What can hang from each mark
J302: J709
J709: J534 J949
J115: J111
J566: J302
J194: J566
J193: J194
J111: J115 J709
J534: J193 J223 J709

Every row comes from one small tree of marks. The marks that hang from a mark follow it in brackets, in the order of their numbers. Every link used is in the known rows. Which tree was each row made from?
Known rows
J115{J111{J709{J949}}}: [  6.9   0.9  -1.4   4.0  -8.8   0.2  -0.4 -17.5  -4.7   2.4 -10.2  30.1
   8.5  17.9  -8.5  -5.0 -13.7]
J111{J115 J709}: [ 15.9   8.8  -8.5 -15.5  -3.2 -14.2 -21.3  -3.7   3.2 -13.8   2.3  14.8
   8.5  24.7  -6.9   1.3 -20.2]
J709{J534{J193{J194} J223} J949}: [ -7.7  45.6   5.5  24.2 -11.2  15.6  -8.8 -13.5  27.7   4.2 -21.2  23.6
 -13.9   7.9 -17.8   9.8  30.9]
J534{J223 J709}: [-16.5  26.4 -20.1  17.0   9.0  -5.3  20.2 -25.6  19.3  -8.2 -10.5  12.9
 -10.0  11.5   3.9   5.9  -1.1]
J194{J566{J302{J709{J534{J223} J949}}}}: [  0.5  10.9  -8.3   2.8  -2.0  -0.2  15.1 -10.4  22.0  -6.2 -20.2  -6.8
  -1.3   4.0  -8.7  -4.0  15.9]
J194{J566{J302{J709{J534}}}}: [  9.7   0.1  -7.6  -5.8  -0.3   1.3  17.3  -9.0  13.5  -7.2 -20.7 -10.6
   1.5   1.9  -4.6  -8.1  10.1]
J566{J302{J709{J534{J193 J223} J949}}}: [-12.6  10.5   5.9  21.0  -8.5   1.4   8.5 -14.0  30.2  -4.6 -13.2  11.6
  -4.2  17.7 -22.3  -6.7  13.3]
J302{J709{J534{J193 J223} J949}}: [ -2.1  26.0  -0.1  13.0  -5.3  -7.7  -5.3 -10.2  24.5  -5.9 -22.4  11.6
  -9.1   4.7  -7.1   0.1   9.6]
J566{J302}: [  0.3  -5.7  -0.1  11.6  -2.9  10.8  19.8 -13.6  11.8  -0.6  -9.1  11.6
   4.9  22.8 -11.3 -12.0   3.0]
J534{J193}: [ -1.3  29.0   6.0   1.9   2.9   6.3  18.2 -16.4  10.0  -1.9 -20.2   8.4
   4.1   8.6   7.3  -5.3  13.3]
J111{J115}: [ 15.4  15.3  -5.7 -10.5   4.9  -6.3  -4.3 -10.8   8.6   5.4 -10.4  16.6
   6.9  19.5  11.8  -5.6 -17.2]
J534{J193{J194} J709}: [-21.6  34.8 -12.2  12.1   6.8  -4.5  13.7 -27.7   6.3 -10.4 -14.7  11.6
 -11.3   0.4  -4.5   5.3   5.8]
J115{J111{J709{J534 J949}}}: [ 14.4  -1.4   3.6   3.5 -12.3   5.8  -6.4 -16.1  -1.8   4.9 -13.1  32.0
   4.7  16.2 -13.2  -3.4  -9.6]
J566{J302{J709{J949}}}: [ -6.8  -3.3  -3.8  17.2  -5.0  -6.0   8.2 -12.2  16.5  -3.9 -11.1  12.2
   0.6  19.9 -16.9 -11.0  -2.5]
J566{J302{J709}}: [ -3.5  -8.6  -3.7   9.8  -2.3  -2.4  17.0 -11.2  14.4  -7.7  -9.3   5.2
   3.4  17.5 -12.5 -14.2  -2.8]
J194{J566{J302{J709{J534 J949}}}}: [  7.3   3.6  -7.3  -0.6  -2.3  -1.5  11.4  -9.6  15.0  -4.2 -22.3  -5.8
  -0.4   3.8  -8.0  -5.9  10.1]
J111{J115 J709{J534}}: [ 26.0   5.4  -0.5 -16.0  -8.6  -5.9 -29.5  -1.9   7.7 -10.6  -1.8  17.2
   2.9  22.7 -13.0   4.0 -14.1]
J115{J111{J709}}: [ 10.0  -3.6  -2.1  -3.6  -6.3   3.8   7.9 -16.4  -6.9  -1.3  -8.1  23.8
  11.4  15.3  -3.5  -8.1 -14.1]
J194{J566{J302{J709{J949}}}}: [  2.6   5.1 -11.3  -0.3   0.7  -5.6  15.4 -10.5  12.9  -5.7 -20.1  -7.2
   2.1   4.9  -5.0  -7.1   7.2]
J115{J111{J709{J534{J193 J223} J949}}}: [  1.5  15.6   7.5   7.8 -12.4   7.8  -0.1 -19.0   8.9   1.8 -12.4  29.9
   3.7  15.5 -13.8  -0.4   2.0]

Which tree is each row?
[ 12.4  26.4  12.9  15.2  -9.4  10.0 -14.1 -14.3  17.7  11.2 -29.1  26.5
 -10.2  11.4 -10.6   4.5  17.4] : J709{J534{J193} J949}
[ -6.8  48.1   2.9  20.1 -10.4  14.3  -6.3 -13.3  28.6   2.7 -23.9  17.1
 -14.0   3.3 -16.1  11.0  34.5] : J709{J534{J193{J194{J566}} J223} J949}
[ 10.4   1.3   2.7  -0.6  -9.9  11.3   5.9 -15.7   2.4  -0.9  -8.7  24.3
   6.6  14.2  -8.6  -4.5  -4.8] : J115{J111{J709{J534{J223}}}}
[ 11.6  23.3  -1.7  -0.5 -11.9  -9.3 -36.2  -4.5  20.6  -8.0  -1.8  25.5
  -2.0  27.0 -20.8  11.2  -5.8] : J111{J115 J709{J534{J223} J949}}
[  3.4   9.1  -3.2  -4.9  -0.3   1.4  19.9 -11.1  17.7  -7.7 -22.1 -11.7
   1.7   0.9  -5.2  -7.2  16.3] : J194{J566{J302{J709{J534{J193}}}}}
[-30.8  42.4 -12.4  20.8   2.9  -9.7   8.1 -30.0  15.2  -6.7 -19.0  11.9
 -14.8   1.4 -16.1   9.9  14.0] : J534{J193{J194{J566{J302}}} J709{J949}}
[ -5.4  12.7 -22.5   5.0  -2.7   2.4   7.6  -6.6   2.3 -10.2 -11.9  -1.7
  -2.7  -1.2 -14.3  -2.8   9.5] : J193{J194{J566{J302{J709{J949}}}}}
[  3.3 -10.8   1.5   9.3  -6.4   3.6  10.5  -9.9  17.5  -6.2 -12.0   6.8
  -0.6  16.1 -16.6 -12.2   1.5] : J566{J302{J709{J534}}}
[ -1.9  41.7  11.4  22.3  -9.6  13.1  -6.4 -15.4  31.3   7.3 -25.1  24.3
 -11.8  12.2 -11.5   8.1  27.8] : J709{J534{J193 J223} J949}
[  7.7  32.2   4.6  13.1 -10.1  12.0 -14.0 -12.2  14.6   6.6 -28.4  19.1
 -12.6   2.4 -14.8   7.3  23.5] : J709{J534{J193{J194{J566}}} J949}
[ 13.4  25.0   6.4  -4.4 -12.0 -10.8 -38.0  -6.8  16.6  -6.0  -6.6  25.4
  -1.0  24.6 -20.7   9.6  -4.5] : J111{J115 J709{J534{J193} J949}}
[ -6.6   1.8   0.7  20.2  -8.7   1.1   5.9 -12.0  26.4  -3.6 -11.8  12.6
  -4.2  18.9 -22.1  -7.4   6.7] : J566{J302{J709{J534{J223} J949}}}
[-17.7  36.2  -4.5   7.3  -1.3   1.4  14.1 -14.1  13.2  -9.8 -17.5  -0.5
  -1.6  -1.4  -9.7  -1.8  22.7] : J534{J193{J194{J566{J302{J709{J949}}}}}}
[  4.3  10.4   7.7   0.3  -9.8  11.5   8.6 -18.0   6.4  -1.9 -10.3  23.3
   6.7  12.9  -9.1  -3.8   1.7] : J115{J111{J709{J534{J193 J223}}}}
[ 11.4   2.7   8.3  -3.2  -9.8  10.3   4.5 -17.4   0.0   0.1 -12.4  24.2
   7.5  12.5  -8.2  -5.6  -4.1] : J115{J111{J709{J534{J193}}}}
[  8.0  19.3   7.4   1.7  -7.0  21.5   6.7 -11.2  14.6  -1.6 -21.4   5.6
  -6.4   1.3 -12.2  -1.1  25.7] : J709{J534{J193{J194{J566{J302}}}}}
[ 21.4  12.3  -0.5  -5.3 -12.0 -11.1 -42.0  -3.4  11.0  -5.1  -4.5  26.9
  -1.5  26.2 -20.0   8.9 -13.6] : J111{J115 J709{J534 J949}}
[ -5.8  34.6   6.0   8.8  -6.9  24.2  14.5 -12.6  28.3  -5.4 -17.1   3.5
  -7.5   1.9 -13.1   3.1  36.3] : J709{J534{J193{J194{J566{J302}}} J223}}
[-34.1  52.2  -6.1  19.1   9.1  -4.3  28.0 -32.4  30.5 -10.5 -14.1   9.6
  -9.8   8.2   3.1   8.3  17.0] : J534{J193 J223 J709}
[-46.5  57.6 -14.8  20.2   6.3  -0.2  31.6 -30.4  31.2 -17.5  -9.9  -0.6
 -12.4  -1.1 -10.2  10.7  28.9] : J534{J193{J194{J566{J302}}} J223 J709}
[ 17.2  17.7   6.4 -14.8  -8.4  -5.2 -25.9  -5.2  13.1 -11.9  -3.5  15.9
   3.0  20.8 -13.7   5.3  -5.3] : J111{J115 J709{J534{J193}}}
[  9.0  27.7   2.3  -3.0 -13.2  -9.0 -39.7  -5.6  14.0  -8.8  -3.7  25.0
  -2.7  21.3 -24.6  10.8  -2.7] : J111{J115 J709{J534{J193{J194}} J949}}
[-13.6   8.0   1.6  14.7  -7.2   7.4  15.6 -11.2  25.7 -11.1  -9.0   4.2
  -3.0  12.0 -21.8  -8.5  15.0] : J566{J302{J709{J534{J193{J194} J223}}}}
[-42.2  57.1 -14.6  21.9   6.6  -0.5  24.5 -29.6  26.0 -15.6  -8.8   8.8
 -13.0   1.6  -5.5  10.5  21.1] : J534{J193{J194} J223 J709}
[ 10.3  23.8   1.2  20.8  -9.7  12.0 -11.8 -10.8  23.3   8.7 -22.4  26.6
 -11.6  14.5 -10.9   7.1  15.2] : J709{J534{J223} J949}
[  7.7  15.3   1.0   8.2  -5.3  -9.8 -10.8  -9.5  15.1  -2.9 -25.3  13.4
  -8.2   3.7  -6.6  -2.7   1.7] : J302{J709{J534{J193} J949}}
